(in the rows, 128 means zero)
Known rows, with every step that occurs:
ditab/mudo/kuga: [174 144 155 129 109  99 150  79 138 122 131 187 116 149 133 135 140 236
 142 130 159 127 126 129]
ditab/vamer/vamot: [ 61 142 143 112 108 117 100 131 143 159 140 141 112 159 143 113 147 115
 102 101 135 140 110 156]
vamot/vamer/ditab/nuroko: [ 37 131  83 104 102 139 100 105 124 165 112  66 114 104  98  95 119 120
 122 122  99   4 105 113]
dupok/kuga/demebo/vamer: [146 100 110 135 190 184 129 123 120 131 159 107 137 170 102 115 159  27
 117 143 164 149 135 121]
demebo/kuga/mudo/ditab/vamer/vamot: [ 99 118 136 130  89 111 122 144 136 140 121 122 139 132 169 115 132  99
 102 111 102 137 115 167]
mudo/kuga/dupok: [157 132 148 128 158 104 125 140 133 117 106 181 104 139  98 158 149 205
 199 121 163 134 148  98]
dupok/kuga/mudo: [ 64  84 136 137 152  76 140 176 104 115  97 137 136 103 136 130 140  56
 130 167 117 219 141 135]
dupok/kuga: [ 99 115 119 120 172  92 122 148 106 120 112 148 108 113 125 137 156  78
 126 142 119 203 143 114]
ditab/mudo/kuga/demebo: [251 138 114 139 158 189 156  53 138 145 145 171 136 139 122 141 145 198
 140 133 158 148 146 131]
vamer/demebo/kuga/mudo/ditab: [160 114 116 149 102 109 153 147 118  85 111 110 153 104 153 141  86 123
 127 137 112 139 138 129]
mudo/ditab/vamer: [109 132 100 107 173 134 110  90 117 111 123 143 122 121 164 115 126  83
  88 111  94 118 124 144]
ditab/nuroko: [ 74 125  62 114 108 118 120 103  99 143 111 128 112 107  99  85 133 116
 123 128 117  81 125 111]
vamot/vamer/demebo/kuga/dupok: [188 147 179 141 140 115 122 220 142 114 127 125 121 109 101 181 129 179
 202 129 128 123 147  90]
vamer/vamot: [ 88 136 146 120  76  89 115 133 147 155 136 138 105 167 111 114 135 149
 117 101 154 148 115 142]
ditab/vamer/demebo: [ 83 169 123 123 149 164 105 143 124 105 149 133 122 138 152 163 110 115
 121 123 162 151 130 115]
vamot/vamer/demebo/kuga/mudo/ditab: [145 105 138 148 100  89 145 157 134  89 112  95 146 125 137 145  88 118
 121 137 115  95 133 142]
vamot/vamer/ditab: [ 60 145 169 105 123 136  97 123 157 162 134  73 116 121 106 130 113 147
 129 118 107  59 104 122]
vamot/vamer/ditab/mudo/kuga/demebo: [222 142 129 132 155 198 141  58 157 160 147 132 136 142 117 149 138 201
 139 129 148  88 130 136]
mudo/ditab: [155 121  94 117 135  95 129  86 122 100 115 139 114 138 124 118 104 129
 102 106 116 115 130 128]
kuga/dupok: [162 130 145 119 172  98 118 169 124 121 113 163 106 117  98 146 140 156
 180 120 126 163 142  96]
dupok/kuga/demebo/vamer/vamot: [119 105 117 134 123 150 121 138 142 153 157 106 124 206 104 114 158  58
 108 115 181 141 119 143]
vamot/vamer/demebo/kuga: [141 161 187 145  86 130 126 183 147 122 151 100 131 108 114 163 115 170
 155 137 132 110 136 112]
ditab/vamer: [ 73 145 140 108 167 146 104 115 120 138 137 153 120 110 149 114 147  95
 107 127 105 147 123 137]

Rows:
[215 134 154 127 158  90 141 136 134 112 111 192 109 138 115 159 147 232
 190 124 150 139 139 103]  ditab/mudo/kuga/dupok
[ 98 132 170 154 103 146 144 193 117 116 129 116 165  76 165 144 115 111
 148 164 111 184 138 131]  ditab/vamer/demebo/kuga/mudo
[150 112 125 134 159 197 130 104 132 141 173 106 140 175  92 102 142  70
 118 133 169 115 126 126]  kuga/demebo/vamer
[ 67 117 155 124  74 104 113 144 152 148 160 110 112 214 100  96 139 107
 112 104 181 105 100 143]  demebo/vamer/vamot
[128  93 104 131 126  80 144 114 117  95 100 129 137 126 136 116  95 102
 106 128 115 134 130 144]  kuga/mudo/ditab
[114 127 170 157  84 128 152 195 119 114 127 113 161  83 145 146 107 135
 158 165 125 186 142 123]  vamer/demebo/kuga/mudo
[121 116 128 133 101 157 120 121 152 160 169 105 126 209  96 104 144  90
 112 106 185 117 112 147]  kuga/demebo/vamer/vamot
[161 148 172 107 122 110 126 119 151 147 144 112 123 120 133 127 113 189
 119 122  88  92  94 131]  vamot/vamer/ditab/mudo
[114 113  25 114 113 106 126  79  96 118  95 119 114 117 113  87 112 104
 101 112 106  48 125 117]  mudo/ditab/nuroko
[190 118  84 133 206 182 133 107 112 145 128 140 130 112 115 145 160  73
 127 144 128 213 160 120]  dupok/kuga/demebo
[165 169 164 146  87 157 136 172 127 117 148 119 140  90 134 157 116 175
 161 137 126 163 144  97]  vamer/demebo/kuga
[179 159 150 108 121 137 137 108 131 143 140 130 133  98 153 123 113 195
 124 122  84 148 100 114]  vamer/ditab/mudo
[ 88  89  32 125 106  93 136  99  92 112  83 111 132 110 122  85 106  87
 105 130 104  64 125 130]  kuga/mudo/ditab/nuroko
[189 137 107 139 160 202 141  54 137 150 139 159 131 140 105 140 147 170
 146 132 174 139 155 126]  mudo/kuga/demebo
[ 89 110 109 118 167 123 122 113 113 106 110 136 140 113 172 115 118  62
  91 130  92 130 123 156]  kuga/mudo/ditab/vamer
[147 149 172 120 108 112 135  85 158 139 133 139 119 147 131 142 130 242
 142 126 144  63 109 130]  vamot/vamer/ditab/mudo/kuga
[ 81  80  18 126 128  85 138 116  82 106  72 112 129 106 130  96 120  50
 104 138  99  89 132 126]  dupok/kuga/mudo/ditab/nuroko
[ 92 132 111 111 112 111 105 114 140 139 127 133 112 167 152 116 132 107
  87  89 127 117 110 161]  mudo/ditab/vamer/vamot
[ 97 119 189 157  84 106 144 204 136 119 129  98 154 101 127 148 107 130
 153 164 128 140 135 134]  vamot/vamer/demebo/kuga/mudo
[140 174 163 141 113 179 126 169 124 122 150 121 146  79 161 155 127 147
 148 138 111 158 140 109]  ditab/vamer/demebo/kuga
[120 116 127 128 151 137 130 128 113 112 113 128 153  87 180 116 125  77
 101 137  71 136 129 153]  demebo/kuga/mudo/ditab/vamer
